What can hang from each mark
U: T Z
W: F
Z: L P U
X: T
F: L P
T: U W X
P: F Z

Each row was made from one small tree. Brackets hold a mark, then the marks that hang from it, in alphabetical order. Every link used is in the known rows. Write each row's tree.
Known rows
[W [F P]]: [ -4.3   0.9 -17.3   4.5   9.0   9.8   5.0   9.2 -17.5  -7.6 -10.0   5.6
   3.5   4.9  11.0  45.2  13.2  -8.0   4.6  17.3  -1.8  -7.9]
[Z L]: [ -4.6  18.6 -24.6   5.4 -29.9   7.0  16.0 -17.6   2.3  -4.4  12.5  12.8
 -17.3  29.7  -0.2   4.7  41.7  11.4  -8.2  22.6  16.6  11.5]
[F L P]: [ -9.3  -2.9 -81.2  -3.0 -16.6 -22.8  12.4  35.4 -19.2 -19.7 -10.8  19.6
 -11.2   4.6  10.2  21.1  31.3  -6.2  -0.8  38.7   6.2   0.0]
[X [T U W]]: [  4.4  13.5 -42.5  -5.5  28.7 -19.6 -13.9 -28.0 -17.3   8.6  -7.5 -13.6
  -4.2  -2.7 -26.3 -27.5  -5.7  -8.4 -13.3 -15.3   8.1   7.6]
[X [T [W [F [P Z]]]]]: [  6.5   4.3 -22.1 -11.3  28.2   3.9  -7.3  31.6 -15.7   4.2  -9.1   5.6
   5.2  -6.5  -4.8 -21.8  -8.6  -7.2   4.0  12.7   1.7 -14.6]
[T [U Z] W X]: [ -1.3  -9.2  39.9   8.2  15.3   0.1 -25.3 -50.1   4.0   8.7   8.4 -28.9
   5.0  -7.7 -24.8   1.8 -22.7  -6.1 -12.7 -69.9  -1.3  -1.7]
[X [T [U [Z L P]]]]: [  7.8  -4.9 -73.0  -1.5  -9.4 -12.6   3.2 -17.5   1.0   8.2   7.4  -8.4
 -14.0   4.9  -2.7   2.1   8.1   3.9   4.2   0.6 -16.5   7.1]
[P F [Z L U]]: [ 23.9  24.0  62.1   5.0 -24.6  22.7  17.3  12.2   2.9  -8.1  23.4  35.5
  -1.5  11.2  17.8 -33.8  10.4  -4.0 -10.3  28.8   8.4  31.0]
[W [F L [P [Z U]]]]: [  1.5   6.5   7.1   3.1  -9.1  -2.1   9.7  33.5 -17.8 -15.0  -6.7   7.8
  10.9 -10.7  22.9  11.0   2.0 -21.0  17.6  31.7 -18.8 -12.3]
[P Z]: [  8.5  -0.1  39.0   3.1  -5.4  15.1  12.5   6.7 -18.6  -1.3  19.2  11.0
  -6.3  27.2   1.2  -1.1  16.0  -4.4  -7.5  -9.9   4.5  19.2]
[U [T W] Z]: [-12.1 -22.8  -9.8 -12.8  15.4  -1.3  -0.4  21.5  15.9  15.4   2.7  -2.6
  -5.5  16.5  -6.3   1.7 -13.6   7.1  20.9  -8.5   6.4  35.2]
[T U W X]: [ -1.8   9.5  40.8  10.8  14.7  -5.4 -22.0 -71.0  -8.5   1.5  -0.3 -26.0
   5.2 -10.4 -30.9  -5.2  -9.1  -5.1 -32.9 -63.6  15.6 -14.6]
[W [F [P Z]]]: [  2.5  -6.0  13.9   4.1   1.2  18.5   8.4  24.8 -18.8  -5.8   1.0  13.0
   9.5   5.8  14.0  28.2   4.7 -10.5   8.9   7.3  -4.4  -8.4]
[X [T W]]: [  2.2  14.9 -44.3 -10.8  30.7  -8.2  -7.8   3.2 -13.9   5.2 -11.4  -4.5
 -11.4   6.4 -16.1 -23.6   7.6   0.6 -11.0  12.8   7.8   3.6]
[P [F L] Z]: [ 14.4  10.9  24.4   2.2  -7.0   4.6   9.2  38.1  -4.9 -10.0  20.3  47.1
  -4.8  11.6  11.9 -43.3   9.3  -6.3 -22.7  15.8  -8.3  19.9]
[U [T X] [Z [P [F L]]]]: [ -1.4 -24.5 -13.0  -2.9 -12.5   0.5   6.4  19.1  31.3   1.3   8.1  15.2
  -7.2  -2.3  22.3  18.5  -0.4  17.5  -4.3  11.1 -28.0  -0.2]
[W [F L P]]: [ -9.7   6.9 -39.4   3.7  -2.8  -7.8   5.7  23.0 -14.1 -13.6 -12.8  10.8
   2.8  -4.6  15.9  24.4  15.8 -11.2   6.6  33.8 -12.7 -16.3]
[T W]: [ -6.5   4.3  10.4  -0.4  18.4  -4.8  -3.3 -11.5 -10.0   3.0 -11.5 -10.5
  -7.9  18.0 -20.8  -4.9   8.7  13.8  -7.7 -12.0  23.9  18.9]
[W F]: [ -3.9  16.8  17.6   9.6  14.8  13.1   2.6 -17.3 -12.1  -0.6  -3.3  -6.2
  -0.7  13.7   4.8  25.4  12.9  -6.9  -3.1   7.0 -14.6  -2.3]
[T [U Z] [W F] X]: [ -3.1  -4.5  64.5  12.9  24.7   9.9 -30.5 -49.6   7.0  11.1   4.9 -33.6
  16.1 -19.2 -19.6   2.7 -36.1 -12.1  -4.8 -67.9 -19.6 -17.2]

Write each row's tree
[  7.6  14.8 -22.7 -11.5  19.4  -9.7  -5.6  33.8 -14.8  -1.6 -16.2  -1.4
   8.3 -20.4   2.4 -32.0 -12.8 -14.8  11.9  31.5  -9.1 -14.7] : [X [T [W [F L [P [Z U]]]]]]
[ -2.6   0.7  -8.3   3.1  -7.8   1.8   8.4  39.1 -15.7 -12.2  -1.4  18.1
   8.2  -3.2  17.7   8.8   7.1 -15.0   9.6  21.5 -14.4 -17.1] : [W [F L [P Z]]]
[-13.9 -16.4  -2.2  -7.3  -8.9  20.2  -6.0  20.6  35.1   8.7   9.4  10.7
   7.9  -7.9   7.4   6.8 -14.6   4.2  18.2   5.5   3.9 -18.2] : [U [T [W [F P]] X] [Z L]]
[ -1.4   7.6  22.0   1.5 -42.9  -8.2  19.5 -31.8  25.1  -3.3 -14.3 -23.8
  -3.9  -9.2   9.6  12.0  12.0  35.0   5.4  24.9  15.3 -10.4] : [Z L P [U [T W X]]]
[ -2.3  16.6  21.0  -6.9  10.0 -11.8   7.0 -18.3  -6.4   0.0 -14.9 -21.2
  -0.2   2.2  -1.5   3.2  -1.1  -6.1   7.8  21.1  18.3  30.5] : [Z [U [T W]]]
[ -2.2  21.9 -43.6  -8.3  31.7 -13.0 -11.7  11.7  -8.0   3.7 -15.0  -4.0
  -2.3  -8.4  -8.0 -33.3  -0.9  -6.3  -3.9  24.3 -13.3 -15.9] : [X [T [W [F L]]]]
[ -8.0 -19.5   9.7   9.2   5.3 -25.0 -10.6 -19.3   8.9  11.0 -12.1 -34.1
   6.2 -12.1 -14.0  -2.9 -31.5  14.7  23.9 -44.2 -23.9   7.5] : [T [U [Z P]] [W [F L]]]
[ -7.1 -13.0  16.6   8.0  11.0  -6.1 -27.5 -17.4   5.2   0.3  -2.9 -19.2
  17.8 -32.4 -10.0   4.1 -33.4 -16.8   2.8 -47.1 -17.1 -30.1] : [T [U Z] [W [F L P]] X]
[ 18.2  13.4  37.4   4.6 -23.4  26.9  14.7  22.1   6.1  -4.2  31.2  52.8
  -6.5  23.3  10.1 -34.6  17.9   6.9 -21.8  13.3  11.8  23.2] : [P F [Z L]]
[-11.2   5.7  15.8  -5.4  14.4   3.3  -6.7 -19.9   7.6   3.3  -1.2  -0.6
  -0.7   1.5 -10.4  -1.6   2.2   1.6 -20.8 -10.2  20.9  -8.8] : [U [T W X]]
[  2.7  -4.8  21.8  12.5   0.9   7.1 -14.8 -54.6  -4.1   1.6  21.0 -19.4
  -1.0   1.3  -7.4  27.3  -2.8 -19.6 -16.6 -47.9 -17.6  -1.9] : [T [U Z] X]
[-10.6 -27.5  -3.2  -4.5 -27.6   6.0   5.6   4.0  42.3  11.3   6.5  -5.6
  -7.1   2.3   3.0  10.5  -3.3  36.7  13.7  -6.8   3.6  -6.3] : [U [T W X] [Z L P]]
[  3.8  -7.1  -2.1  -9.0 -28.9   5.0  19.5  33.2  -6.2  -7.8   0.9  17.9
   3.9   2.7   9.6  -0.8   6.1  -0.4  19.0  25.3  37.0  11.2] : [F [P [Z L [U [T W]]]]]
[-15.6  12.5  17.6  -2.8  16.2  -1.8  -9.9  -8.6  11.6   1.6  -4.7  -0.1
   8.1 -12.5  -2.6 -12.3  -6.8  -6.4 -14.6   0.9  -0.3 -28.7] : [U [T [W [F L]] X]]
[ 10.7   1.9  44.3   0.9  -2.2  -7.4   8.8 -20.8  14.5  -5.5 -23.1 -12.2
   0.4 -17.8  11.8  13.5  -6.3  26.1 -12.1  16.0   4.9   5.7] : [Z [P F] [U [T W X]]]
[  1.0  -4.6 -32.6  -9.8 -27.5 -18.2  20.9  49.9 -16.3 -18.5  -2.0  21.1
   2.1  -5.9  22.0  -1.3   9.2 -20.0  15.1  40.7   6.6   7.5] : [F L [P [Z [U T]]]]
[  9.7  -2.4  -4.9  -1.8 -35.8   9.5  22.8  27.6 -15.6 -14.2   6.2  18.2
  -0.7   9.8  15.8  17.5  21.0  -5.4  13.2  29.1  22.4  11.2] : [F [P [Z L U]]]
[  1.1   0.4  54.5  11.6  -4.4  11.3 -18.3 -38.4  -0.4  -0.2   5.4  -6.4
  22.8 -24.8 -15.8  -8.1 -22.1  -9.2 -13.1 -51.8  13.7 -39.9] : [T U [W [F [P [Z L]]]] X]
[ 11.9  -9.8 -42.4  -5.7  24.2 -16.6 -11.9  -6.6   1.8  12.8  -6.7  -7.0
  -6.2  -6.4 -14.5 -21.6 -18.8   8.9  -1.8 -17.7  -9.0  17.3] : [X [T [U [Z [P F]]] W]]
[  4.8  -8.5 -56.7  -5.0   2.4 -17.3  -6.1 -11.0   6.1  14.1  -2.6 -16.3
  -8.7  -2.1 -17.2 -20.5  -8.7  14.5   8.5 -18.4  -2.8   7.5] : [X [T [U [Z L P]] W]]
[-11.4 -12.4  32.8  -5.4  22.5  16.8 -13.9   5.0  23.1  13.4   6.0  -7.8
   8.1  -5.0   1.0   7.2 -25.1  -2.9   9.2 -16.7 -13.8  -6.6] : [U [T [W F] X] Z]
[ -1.2 -23.3 -26.7   4.7 -37.5   4.7  19.2   6.4  19.2   4.0   7.9  -6.0
 -22.0  27.8  10.7  35.7  24.1  37.1  21.9   8.1 -11.4  21.4] : [U [Z L P]]
